Each row comes from the steps of one walk. Every step used is in the known rows, and no mark comes twice. Write the walk behind each row, first mark first.
Known rows
sarefut -> vizedi -> tosaf -> vegu -> luso: [ 0.24 -0.07  0.30 -0.25  0.01 -0.30 -0.03  0.12 -0.08  0.15  0.04 -0.29
 -0.06  0.21  0.41 -0.13 -0.38 -0.14  0.11  0.11  0.04 -0.27  0.18 -0.37
  0.03 -0.36 -0.06  0.01  0.13 -0.48]
tosaf -> vizedi: [ 0.09 -0.07  0.10 -0.13 -0.02  0.00 -0.06 -0.04 -0.04 -0.04 -0.06 -0.12
  0.01  0.19  0.28  0.07  0.03 -0.16  0.01  0.03 -0.26 -0.14  0.05  0.04
 -0.11 -0.17 -0.18  0.03  0.30 -0.13]
sarefut -> vizedi -> vegu -> viduz: [-0.19  0.04 -0.03  0.09  0.17 -0.29  0.07  0.18  0.13  0.01  0.12  0.17
 -0.06  0.07  0.10 -0.27 -0.05 -0.19  0.10  0.05  0.16 -0.23  0.18 -0.21
 -0.25 -0.12 -0.01  0.25 -0.19 -0.45]
vizedi -> vegu -> viduz -> muvig: [ 0.03  0.19 -0.13  0.01  0.15 -0.12  0.22  0.16 -0.03  0.02 -0.08  0.32
 -0.24 -0.04  0.29 -0.43 -0.09 -0.30  0.28  0.21 -0.08  0.00  0.09 -0.14
 -0.14  0.03 -0.07  0.08 -0.18 -0.10]
muvig -> ridir: [-0.18 -0.19  0.00 -0.42  0.07  0.07 -0.04 -0.22 -0.10  0.00 -0.07 -0.19
 -0.16  0.04  0.22 -0.30 -0.21 -0.14  0.03 -0.21 -0.13 -0.07  0.07 -0.03
  0.10 -0.13 -0.24  0.19  0.06 -0.38]
vegu -> luso -> vizedi -> sarefut -> gamu -> muvig: [-0.31  0.00  0.17 -0.38  0.22  0.10  0.37 -0.02 -0.15  0.11  0.12  0.20
 -0.32  0.42  0.29 -0.23  0.14 -0.27  0.07 -0.20  0.08 -0.35  0.26 -0.10
 -0.03 -0.14 -0.09  0.05  0.11 -0.64]
luso -> vizedi -> tosaf -> vegu -> viduz -> muvig: [ 0.04  0.07  0.17 -0.08 -0.02 -0.07  0.17  0.17  0.00  0.06 -0.18  0.11
 -0.06  0.21  0.53 -0.48 -0.23 -0.25  0.34  0.16 -0.12  0.01  0.25 -0.04
 -0.09 -0.12 -0.20 -0.06 -0.04 -0.08]
luso -> vizedi -> tosaf: [-0.23  0.07  0.22 -0.12  0.03  0.10  0.07 -0.01  0.10  0.03  0.00  0.16
  0.20  0.36  0.13 -0.08 -0.08  0.12 -0.15  0.01 -0.05  0.08  0.36 -0.03
  0.28 -0.18 -0.25  0.07  0.00 -0.26]
vizedi -> sarefut -> vegu -> viduz: [-0.09  0.14  0.00 -0.16  0.15 -0.18  0.13  0.07 -0.32 -0.10  0.04 -0.02
 -0.11  0.00  0.13 -0.07 -0.06 -0.30  0.09  0.09 -0.03 -0.51  0.20 -0.21
  0.00 -0.09 -0.04  0.36 -0.25 -0.43]
kuvus -> gamu: [ 0.15  0.03  0.01 -0.07  0.13  0.22 -0.33 -0.03 -0.17 -0.03  0.19 -0.19
 -0.13  0.01  0.12 -0.24 -0.17 -0.23 -0.09 -0.16 -0.27 -0.13  0.06  0.18
  0.21  0.01  0.05 -0.05 -0.02 -0.15]
viduz -> vegu -> luso -> vizedi -> sarefut -> gamu -> muvig: [-0.11  0.08  0.22 -0.39  0.17  0.10  0.44  0.07 -0.29  0.12  0.21  0.17
 -0.46  0.34  0.40 -0.39  0.17 -0.36  0.09 -0.16  0.11 -0.25  0.29 -0.11
 -0.12 -0.09 -0.05  0.14  0.09 -0.55]
vegu -> luso -> vizedi -> tosaf: [-0.08  0.02  0.14 -0.16  0.07 -0.07  0.09  0.01  0.13  0.10  0.03  0.06
  0.01  0.42  0.26  0.07 -0.18  0.09  0.13  0.14 -0.08  0.04  0.32 -0.23
  0.38 -0.11 -0.24  0.08  0.04 -0.34]
luso -> vizedi -> tosaf -> vegu -> viduz: [ 0.00  0.02  0.22  0.01 -0.02 -0.25  0.00  0.21  0.21 -0.03 -0.16 -0.16
  0.07  0.22  0.38 -0.26 -0.31 -0.12  0.27 -0.05  0.07 -0.12  0.32 -0.05
  0.04 -0.15 -0.18 -0.04 -0.07 -0.33]
tosaf -> vegu -> vizedi -> sarefut: [-0.19  0.17  0.03 -0.16  0.05 -0.25  0.02  0.14 -0.17  0.04  0.04 -0.17
 -0.14  0.09  0.32 -0.18 -0.10 -0.10  0.16 -0.22 -0.01 -0.13  0.34 -0.27
  0.09 -0.28  0.06  0.27  0.21 -0.52]
muvig -> gamu -> sarefut -> vegu -> viduz -> luso -> vizedi: [-0.45 -0.38 -0.11 -0.52  0.03  0.16  0.16 -0.05 -0.17  0.13 -0.05  0.15
 -0.52  0.30  0.30 -0.55  0.00 -0.51  0.55  0.06 -0.03 -0.17  0.22  0.16
 -0.11  0.37 -0.20  0.25  0.13 -0.32]
luso -> vizedi: [-0.27 -0.07  0.04 -0.07  0.08  0.17  0.02 -0.21  0.11  0.05  0.09  0.20
  0.04  0.38  0.24 -0.11  0.03 -0.06  0.15 -0.09 -0.25  0.03  0.19  0.15
  0.13  0.00 -0.28  0.08  0.01 -0.18]
muvig -> gamu -> sarefut -> vizedi -> tosaf -> vegu -> viduz: [-0.20 -0.23  0.16 -0.36  0.00 -0.23 -0.03  0.36  0.11 -0.05 -0.14 -0.28
 -0.13  0.06  0.29 -0.57 -0.41 -0.36  0.03 -0.17  0.41 -0.32  0.29 -0.16
 -0.40 -0.22 -0.05  0.05  0.21 -0.60]
muvig -> gamu: [-0.18 -0.24 -0.13 -0.24  0.02  0.19  0.00 -0.18  0.00  0.00 -0.01 -0.12
 -0.19  0.09  0.17 -0.24 -0.22 -0.09 -0.27 -0.28 -0.12 -0.14  0.12  0.10
  0.03 -0.03 -0.11  0.16  0.16 -0.35]
viduz -> muvig: [ 0.13  0.07 -0.07 -0.19  0.12  0.23  0.10 -0.15 -0.27  0.04 -0.01  0.21
 -0.11  0.08  0.32 -0.31 -0.04 -0.18  0.07  0.18 -0.33 -0.03  0.01 -0.03
 -0.07 -0.08 -0.13  0.02  0.04  0.06]
kuvus -> gamu -> sarefut -> vizedi: [-0.18 -0.14  0.10 -0.35  0.24  0.23 -0.29  0.09 -0.22  0.01  0.29 -0.04
 -0.17  0.09  0.07 -0.41 -0.05 -0.48 -0.03 -0.10  0.05 -0.23  0.07  0.02
 -0.31 -0.04  0.04  0.03  0.18 -0.34]
gamu -> kuvus: [ 0.17  0.00  0.11 -0.23  0.11 -0.01  0.05  0.05 -0.17 -0.04  0.09 -0.03
 -0.09  0.18  0.10 -0.30  0.03 -0.17 -0.07 -0.18 -0.15 -0.10 -0.11  0.02
 -0.21  0.02  0.01 -0.24  0.07 -0.10]
tosaf -> vegu -> vizedi -> sarefut -> gamu: [-0.30  0.03  0.22 -0.18  0.13 -0.02  0.23  0.11 -0.29  0.06  0.21 -0.13
 -0.24  0.23  0.27 -0.34  0.00 -0.11 -0.06 -0.27  0.02 -0.38  0.29 -0.28
  0.00 -0.39  0.11  0.30  0.10 -0.58]
vizedi -> tosaf -> vegu: [ 0.15  0.10  0.33 -0.16 -0.07 -0.12 -0.05  0.16 -0.07 -0.03 -0.17 -0.29
  0.19  0.05  0.29 -0.26 -0.32 -0.10 -0.13 -0.04  0.07 -0.13  0.24 -0.04
  0.11 -0.34 -0.10 -0.15  0.09 -0.30]
luso -> vizedi -> vegu: [-0.46  0.11  0.07  0.05  0.06  0.01  0.16 -0.02  0.30  0.11  0.07  0.33
  0.00  0.27  0.14 -0.27  0.06 -0.16  0.10 -0.10 -0.03  0.17  0.28  0.09
  0.20  0.03 -0.21  0.08 -0.12 -0.35]
sarefut -> vizedi -> vegu: [-0.29  0.06  0.12 -0.02  0.10 -0.06  0.10  0.05  0.02  0.11  0.18  0.26
  0.03  0.13  0.05 -0.29  0.03 -0.17 -0.18 -0.01  0.10 -0.13  0.18 -0.14
 -0.14 -0.22 -0.05  0.21 -0.05 -0.41]
viduz -> muvig -> gamu -> sarefut -> vegu: [-0.30 -0.14  0.07 -0.71  0.11  0.35  0.27 -0.09 -0.45  0.02 -0.04  0.09
 -0.50  0.00  0.27 -0.72 -0.14 -0.57  0.00  0.05 -0.03 -0.32  0.11  0.03
 -0.32  0.09 -0.12  0.14  0.17 -0.21]
luso -> vizedi -> sarefut -> vegu: [-0.45  0.12  0.21 -0.25  0.06  0.16  0.23 -0.13 -0.29  0.07  0.15  0.19
 -0.01  0.29  0.14 -0.09  0.13 -0.29 -0.08 -0.02 -0.17 -0.30  0.31 -0.02
  0.22 -0.12 -0.20  0.38 -0.14 -0.42]
luso -> vizedi -> tosaf -> vegu -> viduz -> muvig -> ridir: [-0.24 -0.12  0.19 -0.38 -0.06 -0.05  0.21  0.05  0.00  0.09 -0.28 -0.07
 -0.22  0.21  0.55 -0.68 -0.35 -0.30  0.34 -0.08 -0.05  0.08  0.29 -0.08
 -0.02 -0.16 -0.33  0.10  0.01 -0.28]

Write each row's walk
[-0.13  0.07  0.13 -0.01 -0.03 -0.13  0.11  0.15  0.13  0.02 -0.06  0.05
 -0.03  0.12  0.19 -0.13  0.03 -0.25 -0.03 -0.02 -0.05  0.02  0.15  0.00
 -0.03 -0.15 -0.11  0.03  0.14 -0.27]	tosaf -> vizedi -> vegu
[-0.22 -0.02  0.22 -0.42  0.16  0.04  0.00  0.19 -0.15 -0.02  0.05  0.10
  0.13  0.14  0.01 -0.22 -0.09 -0.13 -0.29  0.11  0.31 -0.18  0.24 -0.27
 -0.24 -0.31 -0.09  0.10  0.21 -0.42]	gamu -> sarefut -> vizedi -> tosaf
[ 0.07  0.06 -0.08 -0.08  0.15 -0.30  0.10  0.06  0.14  0.12  0.08  0.03
 -0.28  0.07  0.25 -0.07 -0.18 -0.20  0.30  0.08 -0.04 -0.04  0.09 -0.30
  0.23  0.00 -0.06  0.05 -0.05 -0.43]	vizedi -> vegu -> luso
[-0.17  0.01  0.36 -0.27  0.11 -0.10  0.33  0.26 -0.36  0.06  0.23 -0.13
 -0.32  0.30  0.25 -0.56  0.09 -0.19 -0.12 -0.42  0.04 -0.29  0.10 -0.21
 -0.28 -0.25  0.20 -0.02  0.12 -0.48]	tosaf -> vegu -> vizedi -> sarefut -> gamu -> kuvus
[-0.03  0.16  0.09 -0.18  0.13 -0.10  0.11  0.11 -0.20  0.01  0.05 -0.05
 -0.05  0.15  0.17 -0.12 -0.16  0.32 -0.07  0.05  0.06 -0.06  0.39 -0.35
  0.11 -0.21  0.01  0.23  0.17 -0.26]	vegu -> vizedi -> tosaf
[ 0.03 -0.12  0.30 -0.26  0.19  0.18  0.23  0.04 -0.31  0.00  0.24  0.03
 -0.19  0.29  0.09 -0.46  0.12 -0.17 -0.28 -0.24 -0.09 -0.29 -0.12  0.00
 -0.32 -0.11  0.09 -0.20 -0.01 -0.21]	sarefut -> gamu -> kuvus
[-0.17 -0.18 -0.06 -0.19 -0.01  0.21 -0.01 -0.24 -0.09  0.19  0.03  0.25
 -0.11  0.40  0.24 -0.12  0.13 -0.18  0.36  0.11 -0.32  0.12  0.15  0.20
  0.24  0.15 -0.23  0.10  0.11 -0.07]	viduz -> luso -> vizedi
[-0.13 -0.12  0.06 -0.61  0.10  0.07  0.10 -0.19 -0.18 -0.02 -0.21 -0.16
 -0.28  0.03  0.26 -0.47 -0.16 -0.24  0.05 -0.32  0.09 -0.16  0.14  0.08
 -0.18 -0.07 -0.20 -0.02  0.22 -0.46]	gamu -> muvig -> ridir
[-0.14  0.09 -0.05 -0.13  0.06 -0.11  0.13  0.04 -0.03  0.13  0.22  0.08
 -0.24  0.28  0.36  0.03  0.05 -0.29  0.25 -0.02 -0.16  0.07  0.29 -0.20
  0.34 -0.05 -0.17  0.39 -0.02 -0.46]	viduz -> vegu -> luso -> vizedi -> sarefut
[-0.26 -0.05 -0.08 -0.08 -0.06 -0.16 -0.01  0.12 -0.02  0.14 -0.10  0.02
 -0.08  0.27  0.32 -0.11  0.04 -0.43  0.46 -0.04 -0.11 -0.01  0.28  0.06
  0.25 -0.03 -0.15  0.21  0.04 -0.42]	tosaf -> vegu -> viduz -> luso -> vizedi -> sarefut
[-0.25  0.00  0.06 -0.11  0.01 -0.21  0.00  0.03  0.12  0.15  0.03 -0.08
 -0.10  0.35  0.41  0.03 -0.11 -0.34  0.35 -0.14 -0.17 -0.05  0.26 -0.12
  0.36 -0.17 -0.19  0.16  0.07 -0.60]	tosaf -> vegu -> luso -> vizedi -> sarefut
[-0.12  0.03  0.32 -0.31  0.06 -0.01  0.24 -0.05 -0.13  0.13  0.08  0.06
 -0.09  0.40  0.28 -0.09 -0.17  0.00  0.13  0.22 -0.09 -0.19  0.34 -0.24
  0.33 -0.08 -0.24  0.18 -0.08 -0.34]	sarefut -> vegu -> luso -> vizedi -> tosaf
[ 0.21 -0.16  0.12 -0.20 -0.08 -0.23 -0.06  0.19 -0.28  0.13 -0.09 -0.14
 -0.05  0.14  0.30 -0.31 -0.17 -0.29  0.27  0.27  0.08 -0.25  0.18 -0.11
 -0.13 -0.16  0.00  0.10  0.11 -0.25]	sarefut -> vizedi -> tosaf -> vegu -> viduz -> luso
[-0.17 -0.01  0.27 -0.39  0.15  0.15 -0.19  0.28 -0.22 -0.02  0.16 -0.03
  0.02  0.13 -0.02 -0.36 -0.16 -0.27 -0.34  0.02  0.24 -0.15  0.24 -0.13
 -0.14 -0.23  0.02  0.04  0.17 -0.39]	kuvus -> gamu -> sarefut -> vizedi -> tosaf
[-0.12  0.00  0.17 -0.55  0.20  0.15  0.10 -0.04 -0.39 -0.05  0.04  0.00
 -0.22 -0.03  0.13 -0.39 -0.05 -0.44  0.15  0.11  0.04 -0.40  0.08 -0.03
 -0.20  0.06 -0.11  0.05  0.04 -0.26]	gamu -> sarefut -> vegu
[-0.10 -0.05  0.42 -0.39  0.00 -0.08 -0.05  0.26 -0.11  0.01 -0.08 -0.16
  0.11  0.11  0.24 -0.46 -0.26 -0.33 -0.09 -0.02  0.31 -0.19  0.25 -0.18
 -0.28 -0.38 -0.07 -0.11  0.23 -0.43]	gamu -> sarefut -> vizedi -> tosaf -> vegu
[-0.39 -0.26 -0.08 -0.38  0.15 -0.18  0.16  0.15  0.15  0.17  0.14  0.04
 -0.49  0.14  0.21 -0.40 -0.18 -0.43  0.13 -0.07  0.26 -0.12  0.16 -0.32
 -0.16  0.00 -0.05  0.19  0.21 -0.72]	muvig -> gamu -> sarefut -> vizedi -> vegu -> luso
[-0.33  0.08 -0.07  0.17  0.13 -0.22  0.13  0.14  0.38  0.01  0.01  0.27
 -0.10  0.20  0.20 -0.22 -0.03 -0.17  0.35 -0.07  0.04  0.02  0.27 -0.03
  0.06  0.09 -0.17  0.12 -0.24 -0.39]	luso -> vizedi -> vegu -> viduz
[ 0.22  0.13  0.08 -0.30  0.16  0.20 -0.17  0.00 -0.27 -0.06  0.04 -0.12
 -0.22 -0.02  0.19 -0.44 -0.09 -0.32 -0.04 -0.26 -0.03 -0.23  0.12  0.29
 -0.12  0.06  0.08 -0.28  0.15 -0.20]	kuvus -> gamu -> muvig
[-0.25 -0.03  0.17 -0.17  0.13  0.11  0.32  0.04 -0.17  0.15  0.38  0.14
 -0.33  0.39  0.32 -0.18  0.14 -0.27  0.02 -0.08 -0.11 -0.17  0.24 -0.23
  0.22 -0.19 -0.09  0.41 -0.11 -0.54]	viduz -> vegu -> luso -> vizedi -> sarefut -> gamu
[ 0.26 -0.15 -0.27 -0.15  0.09 -0.11 -0.08 -0.01 -0.22  0.03 -0.08 -0.01
 -0.22  0.04  0.21 -0.09 -0.03 -0.22  0.47  0.24 -0.16 -0.15  0.03  0.00
  0.03  0.15 -0.04  0.12  0.05 -0.09]	vegu -> viduz -> luso
[-0.34 -0.28 -0.14 -0.50  0.13  0.18 -0.04  0.02  0.02 -0.07 -0.08 -0.07
 -0.31  0.02  0.13 -0.41 -0.20 -0.35 -0.03 -0.27  0.15 -0.09  0.10  0.06
 -0.17  0.07 -0.12  0.02  0.34 -0.45]	muvig -> gamu -> sarefut
[-0.26 -0.19 -0.04 -0.43  0.11  0.08  0.10 -0.03 -0.23  0.11 -0.01  0.23
 -0.37  0.27  0.28 -0.39  0.08 -0.51  0.72  0.22 -0.08 -0.15  0.17  0.09
 -0.09  0.34 -0.20  0.16  0.04 -0.19]	gamu -> sarefut -> vegu -> viduz -> luso -> vizedi
[ 0.34 -0.15 -0.11 -0.15 -0.03 -0.22 -0.13  0.09 -0.19  0.08 -0.16 -0.20
 -0.22  0.01  0.39 -0.28 -0.17 -0.38  0.58  0.13 -0.12 -0.17  0.03  0.05
 -0.03  0.08 -0.02 -0.02  0.09 -0.15]	tosaf -> vegu -> viduz -> luso
[-0.19  0.19  0.15 -0.29  0.09  0.05  0.15 -0.06 -0.45 -0.02  0.09  0.03
 -0.02  0.04  0.08 -0.06  0.04 -0.27 -0.21  0.06 -0.11 -0.46  0.20 -0.12
  0.16 -0.20 -0.08  0.36 -0.12 -0.40]	vizedi -> sarefut -> vegu
[-0.47  0.08 -0.01 -0.05  0.07  0.07  0.04 -0.05  0.06  0.05  0.07  0.21
  0.10  0.33  0.11  0.10  0.13 -0.17 -0.04 -0.16 -0.14  0.02  0.29  0.00
  0.33 -0.17 -0.23  0.29  0.00 -0.45]	luso -> vizedi -> sarefut
[ 0.37 -0.09  0.07 -0.19  0.05 -0.26 -0.09 -0.03  0.00  0.10 -0.01 -0.37
 -0.24  0.09  0.53 -0.13 -0.35 -0.27  0.47  0.02 -0.18 -0.20  0.02 -0.17
  0.11 -0.10 -0.08 -0.11  0.13 -0.35]	tosaf -> vegu -> luso
[-0.16  0.06  0.03 -0.11 -0.01 -0.07 -0.02  0.12 -0.09 -0.05 -0.05 -0.06
  0.10  0.16  0.15  0.23  0.10 -0.27 -0.17 -0.06 -0.15 -0.13  0.17 -0.07
  0.08 -0.33 -0.13  0.24  0.26 -0.39]	tosaf -> vizedi -> sarefut
[-0.07 -0.14 -0.04 -0.11  0.14 -0.03  0.05 -0.20  0.17  0.14  0.14  0.08
 -0.19  0.43  0.38  0.01 -0.08 -0.07  0.47  0.02 -0.31 -0.02  0.15 -0.09
  0.26  0.06 -0.26  0.08  0.05 -0.31]	vegu -> luso -> vizedi
[-0.29 -0.33  0.00 -0.47  0.07  0.02  0.06  0.16 -0.11  0.06 -0.04 -0.01
 -0.38  0.08  0.43 -0.79 -0.24 -0.62  0.19 -0.12  0.15 -0.28  0.11 -0.08
 -0.67 -0.08 -0.07  0.10  0.29 -0.42]	tosaf -> vegu -> viduz -> muvig -> gamu -> sarefut -> vizedi
[-0.59 -0.23  0.14 -0.69  0.04  0.29  0.34 -0.15 -0.34  0.18 -0.09  0.10
 -0.42  0.37  0.23 -0.56  0.16 -0.41  0.04 -0.31  0.10 -0.13  0.28  0.13
  0.02 -0.10 -0.19  0.22  0.18 -0.62]	viduz -> luso -> vizedi -> sarefut -> gamu -> muvig -> ridir
[-0.07 -0.23  0.01 -0.32  0.02  0.10  0.11 -0.01 -0.09 -0.02  0.04 -0.11
 -0.29  0.19  0.14 -0.47 -0.09 -0.17 -0.30 -0.44 -0.10 -0.09 -0.06  0.10
 -0.22  0.06  0.01 -0.15  0.18 -0.27]	muvig -> gamu -> kuvus
